Known rows, with every way that one mark hangs from another
[lariv [gaset fubu] [guvo divev taku] [muna bufad]]: [  6.6  20.7   5.7 -33.6   6.6 -18.9  -3.7  39.5   8.5 -20.1   6.1  27.6
 -21.2   3.6  21.8  47.2  34.8 -29.1 -17.7  43.0 -20.3  31.5   3.5 -31.3]
[lariv gaset [guvo divev taku] [muna bufad kamuf]]: [ 16.1  41.3  11.6 -42.4  16.4 -25.1   1.8  36.9   1.0 -11.1  -9.4  57.6
 -33.7   1.3  14.4  42.4  44.2 -11.6 -14.2  29.2 -22.9  49.1   8.7 -26.3]
[muna kamuf [lariv [guvo [divev dibe]]]]: [ -1.4  -1.6   5.5   2.8 -10.3  -9.8   7.7  16.1   4.0   8.7  -2.7  14.0
 -16.2 -11.6 -18.5  -1.8  75.9  -0.3  -5.5   3.8   1.9  43.9  -1.4   4.7]
[kamuf [muna bufad [lariv [gaset fubu]]]]: [  9.6  26.6  20.7   2.6  27.2  -5.3 -11.9  30.3   7.5 -24.7  43.6  15.2
 -25.6  -5.3 -10.1  20.0  31.8 -12.7   4.3  -8.0 -23.7  11.4   0.3  -2.3]
[taku [guvo [divev dibe] [lariv [muna bufad kamuf]]]]: [ -1.3  15.6  39.6  25.2  -5.7   4.5   4.5  19.6  14.4  -9.4   7.1  46.2
 -28.5  22.2  -8.3 -10.6  52.8  10.0   1.3  13.9 -28.5  58.9  21.4 -24.7]
[lariv [gaset fubu] guvo [muna bufad]]: [ 15.6  21.3  10.4 -19.6  17.6 -24.5 -37.0  26.0   3.4 -23.5  15.9  15.7
 -23.6  -0.2  13.3  20.2  30.1  -4.5   0.6  25.2 -14.9  35.8  -7.7  -8.2]
[gaset [lariv guvo [muna kamuf]]]: [ 21.2  38.1  34.6   6.7   1.0 -15.1 -21.4  22.5   0.9  -4.4  -2.5  37.7
 -10.0   5.5  -7.1  13.8  59.7   7.1   6.7  25.5   4.8  39.5  -7.7  -2.3]
[gaset fubu [lariv [guvo taku]]]: [  3.2  14.7   6.1  18.6 -15.2   0.0   0.9  24.7  26.6 -10.6  -6.6   1.2
 -12.8   3.2   3.5  28.3  51.7 -13.7 -10.3  37.2  13.4  -7.4  -4.3  -7.2]
[bufad [muna kamuf [lariv [gaset fubu] guvo]]]: [ 24.0  14.2   9.3  -4.5  10.1 -19.2  -9.4  41.2   1.4  -0.5  31.7  22.3
 -42.7  -5.7 -10.2  30.7  67.6  -6.7   0.6  20.8  18.1  25.3 -14.1  18.2]
[dibe divev]: [ -1.1 -11.6   8.0  -1.9  15.8  -9.2   2.7   8.1  -7.2  -4.5   7.5   9.6
  18.2   0.4   5.5   5.7  -2.9 -12.1 -14.8  -4.9  -6.7   2.7   2.7   3.3]
[muna bufad kamuf [lariv [guvo divev taku]]]: [ -6.4  24.1  10.8  -7.5   6.0  -8.8  10.7  28.1   9.5  -7.4  -1.8  45.7
 -41.2  -9.6 -15.5  31.9  56.3 -10.3 -11.7   5.6 -13.8  18.3  28.1 -10.5]
[fubu [gaset [lariv guvo [muna bufad]]]]: [  8.7  38.2  11.7 -20.1   4.0   0.9 -31.0  15.4  -7.7 -17.6  17.8  36.7
  -5.9  11.7  -2.9  12.0  49.5  10.3   8.6   9.6 -17.9  30.0   0.9  -6.6]
[taku [guvo [divev dibe] [lariv gaset muna]]]: [  1.0  10.2   4.0  -3.9  -9.6 -10.2   4.0  13.6 -17.5  12.2  -1.3  15.8
  -5.1   8.7  22.5  -5.5  63.8 -11.3  -7.4  19.7  -4.2  53.5  -1.9 -21.4]
[guvo taku]: [ -0.6   6.2  -2.0  -3.7  -6.4  -0.6  21.0   4.8  12.1   0.0 -12.5   8.5
  -7.8   2.6   8.8  16.3   5.3 -10.8  -5.9  12.5   4.5 -11.5   3.0 -16.4]
[kamuf [muna lariv]]: [  4.4  12.6  18.0  11.6  15.9  -8.3   4.5  11.5  -9.2  -1.9  22.1  14.8
  -6.0  -8.5  -7.3  10.8  31.6 -14.3  16.4 -10.9  -5.8   1.9   0.6  -5.0]
[muna bufad kamuf [lariv guvo]]: [  1.3  25.0  15.5   5.8  16.5 -15.1 -22.2  15.8   4.6 -11.9   7.3  35.0
 -43.4 -13.7 -25.3   4.6  51.0  13.0   5.5 -13.1  -9.6  22.2  16.7  12.1]
[taku [guvo divev [lariv [gaset fubu] muna]]]: [  2.1  12.3   8.7   1.3  -0.6  -1.4  -2.6  35.4 -11.9   3.2  17.3  13.0
  -8.8  11.1  27.1  17.3  46.4 -25.1 -17.4  30.4   5.5  38.1  10.3 -16.9]
[gaset fubu [lariv guvo]]: [  2.8   8.2   8.7  22.6 -11.2  -0.1 -21.0  20.2  15.1  -9.9   6.5  -7.2
  -4.0   1.2  -6.0  12.4  46.0  -1.7  -3.8  24.8   8.2   4.7  -7.2   9.7]
[lariv gaset [muna bufad kamuf]]: [ 24.0  42.8  27.3 -23.8  22.8 -12.8 -16.8  21.5   2.0 -15.3  11.3  44.8
 -22.6   7.8  -3.2   9.0  13.6  11.1  -0.7   4.3 -22.3  43.5   0.6  -8.4]
[gaset fubu [lariv [guvo divev]]]: [ -6.8   2.7   6.4  11.9 -15.8   7.7  -9.9  29.4   7.8  -6.3  10.9  -4.6
   5.0   2.7  -6.5  22.6  44.9 -14.8 -14.7  30.2  -2.6  14.1  -0.7   3.2]
[lariv gaset [guvo [divev dibe] taku] muna]: [  9.6  11.2  -9.8 -38.9  -9.8 -29.3  13.8  17.3  -6.2   6.2 -20.4  16.9
  -3.3  -3.6  29.1  23.8  62.7 -24.2 -11.0  41.0  -5.2  45.2 -21.1 -32.7]
[taku [guvo [divev dibe]]]: [-21.0 -26.8  -7.3  -1.5 -11.5   4.5   7.1   1.5   4.8   5.2  -8.5  -4.2
 -14.3   2.6   1.2 -15.6  26.3   7.4 -11.7  11.4  -6.5  27.8  -1.2  -6.6]

Rows
[  5.5  -8.2  15.8   3.7 -12.8 -13.1  13.1  22.4   1.2   8.7  17.8  28.5
 -26.3  -2.5 -25.8  15.0  73.6  -4.0   8.9  18.4  -3.1  39.3 -11.3   2.2] : [bufad [muna kamuf [lariv [guvo [divev dibe]]]]]
[ 21.5  23.4  12.9 -11.9   9.3 -12.7   6.7  25.5 -11.1   8.0  28.6  34.7
 -29.8  -0.6 -17.4  21.5  41.1  -1.9   3.8  -0.7   8.5  17.0 -10.9  14.4] : [bufad [muna kamuf [lariv gaset]]]
[ 13.9   2.8  -4.1  -8.3   3.2 -23.1 -15.6  31.2  -9.1   0.5  33.4   5.6
 -29.8 -10.5  -1.4  31.4  57.4 -17.8   5.7  21.4  15.3  10.2 -19.3  15.0] : [bufad [muna [lariv [gaset fubu] guvo]]]
[ 13.1  10.8  27.8  11.0   2.3  -3.5  10.5  20.4   1.7   4.5  31.2  34.1
 -27.2   5.1 -28.6  16.6  30.7  -0.4  12.3   1.7   6.2   7.5  -0.4   9.0] : [bufad [muna kamuf lariv]]
[ 11.7  42.8  41.5  12.5  -5.0   5.8  29.2  31.4  15.6 -11.5   6.6  61.1
 -14.1  23.4  -0.3  30.7  31.3 -20.5  -4.0  19.7 -27.5  28.8  33.3 -41.6] : [guvo divev [lariv [muna bufad kamuf]] taku]
[ 11.6  19.6  38.5  22.4 -12.9   9.6 -11.3  24.4  17.5 -12.7  24.6   4.6
  13.1  20.5  -8.6  14.3  23.9 -12.1  -0.3  31.0   2.9  13.8 -11.3 -11.2] : [gaset fubu [lariv muna]]
[ -8.4 -11.2  -4.3  -5.4 -23.6   6.8  40.4   5.6  19.4   3.5 -13.7   1.4
   4.0   7.5   3.0   9.3  22.6 -16.8 -14.6  20.1  -9.2   9.6  -3.7 -27.6] : [guvo [divev dibe] taku]
[ 12.8  34.6   6.7  -7.7  16.0 -15.1  -5.7  38.7  25.3 -17.0   5.8  30.3
 -55.8 -10.4  -4.7  30.2  66.2  -6.7 -15.2  10.2   2.6  17.5  11.2   1.6] : [muna bufad kamuf [lariv [gaset fubu] [guvo taku]]]
[ 19.7  55.2  22.0 -20.9   3.8   2.1  -3.1  29.7  15.3 -17.6   3.4  62.9
 -26.2  19.1  -0.4  28.0  65.0   9.3  -1.0  21.7 -10.6  31.9   8.9 -19.3] : [fubu [gaset [lariv [guvo taku] [muna bufad kamuf]]]]
[  0.9  -5.6 -24.9 -28.6  -6.6 -19.8  -1.7   8.3 -12.5   8.1 -15.3  -5.6
  -2.8 -11.4  13.6   2.4  52.6  -3.7 -12.3  14.9  -7.9  40.1 -18.3  -0.6] : [lariv gaset [guvo [divev dibe]]]
[  3.2   1.5  10.1  10.5 -12.5  -0.9   4.6  27.7   3.0   2.9  12.8   2.1
  -5.2  15.8  22.0  -1.6  62.8 -17.0 -13.8  33.1   1.5  51.6  -2.6 -22.6] : [taku [guvo [divev dibe] [lariv [gaset fubu] muna]]]
[ 26.0  38.0  25.1   0.7  -5.7   3.8  36.2  49.1  13.0   1.3   9.6  35.5
  -4.4  22.6  22.2  41.6  51.4 -36.8 -23.0  40.3   4.6  34.1  12.6 -34.5] : [guvo divev [lariv [gaset fubu] [muna kamuf]] taku]
[ -8.1  -3.0  16.8  19.2 -18.9  -1.1  10.1   8.9  -5.8   7.6   1.8  16.0
  -1.6  14.5  12.6  -9.9  53.1  -9.3   2.2  21.6  -5.8  43.3   7.3 -26.2] : [taku [guvo [divev dibe] [lariv muna]]]
[ 18.1  43.0  47.0  17.1   0.2  -4.0 -10.5  41.8  42.2 -29.8   6.5  46.1
 -33.1  17.9 -11.0  33.9  55.4  -1.5  -3.0  43.7 -10.3  26.0   5.3 -21.5] : [gaset fubu [lariv [guvo taku] [muna bufad kamuf]]]
[ 12.2  26.5   3.9 -11.2  24.3 -16.8  -0.2  16.4 -21.4   1.8  20.3  15.7
 -10.2 -13.6   5.1  15.1  42.6 -15.2   8.1 -13.4  -4.3  11.3  -9.1   1.1] : [kamuf [muna [lariv gaset]]]
[  5.5  15.9 -11.7  -0.4 -24.0   1.2  42.6  12.3   0.9  11.8 -14.4   7.6
   5.4   6.1  18.9  11.9  57.4 -25.0 -16.0  14.3  -6.0  17.0   1.2 -26.5] : [guvo [divev dibe] [lariv gaset] taku]
[ 21.2  40.9  37.6   5.2   5.6   7.1   3.1  45.6   9.8 -15.8  30.1  40.2
 -10.3  21.8   0.5  24.0  35.4 -17.0 -13.5  19.3 -24.5  48.2  19.1 -19.5] : [guvo divev [lariv [gaset fubu] [muna bufad kamuf]]]
[ 10.1  28.0   4.2  -1.3   8.9 -17.1 -13.3  13.0 -24.7   7.8   0.3  23.4
 -17.6   3.4  29.9   0.6  46.9  -6.4   1.1  10.7   9.6  31.3   5.1 -10.2] : [taku [guvo [lariv gaset muna]]]
[ 17.8  37.8  50.0  20.8   3.9  -3.3 -32.6  37.6  29.9 -30.5  18.9  37.7
 -25.4  15.1 -21.3  18.6  48.6  10.7   3.5  31.4 -14.4  38.8   1.9  -5.5] : [gaset fubu [lariv guvo [muna bufad kamuf]]]
[ 19.1  27.7  -8.1 -37.1   9.2 -36.5  -4.5  16.4 -12.3   2.1 -19.4  24.5
 -16.6  -7.9  35.6  30.4  46.5 -19.4  -3.2  32.1   9.3  23.9 -14.6 -22.3] : [lariv gaset [guvo taku] muna]
[  6.8  -3.8  12.5   0.4 -18.4 -13.9  35.4  28.2  12.4   8.2   6.5  37.1
 -33.6   0.2 -16.6  30.8  79.5 -15.5   1.6  30.7   1.3  25.8  -7.0 -13.8] : [bufad [muna kamuf [lariv [guvo [divev dibe] taku]]]]
[ 16.5  27.3  30.6  -6.6  18.4 -21.5 -26.7  19.1   8.0 -18.6   2.4  46.9
 -31.5   2.3  -5.5  11.7  30.1  13.3  11.1  14.1 -19.3  42.6   6.5  -9.2] : [lariv guvo [muna bufad kamuf]]
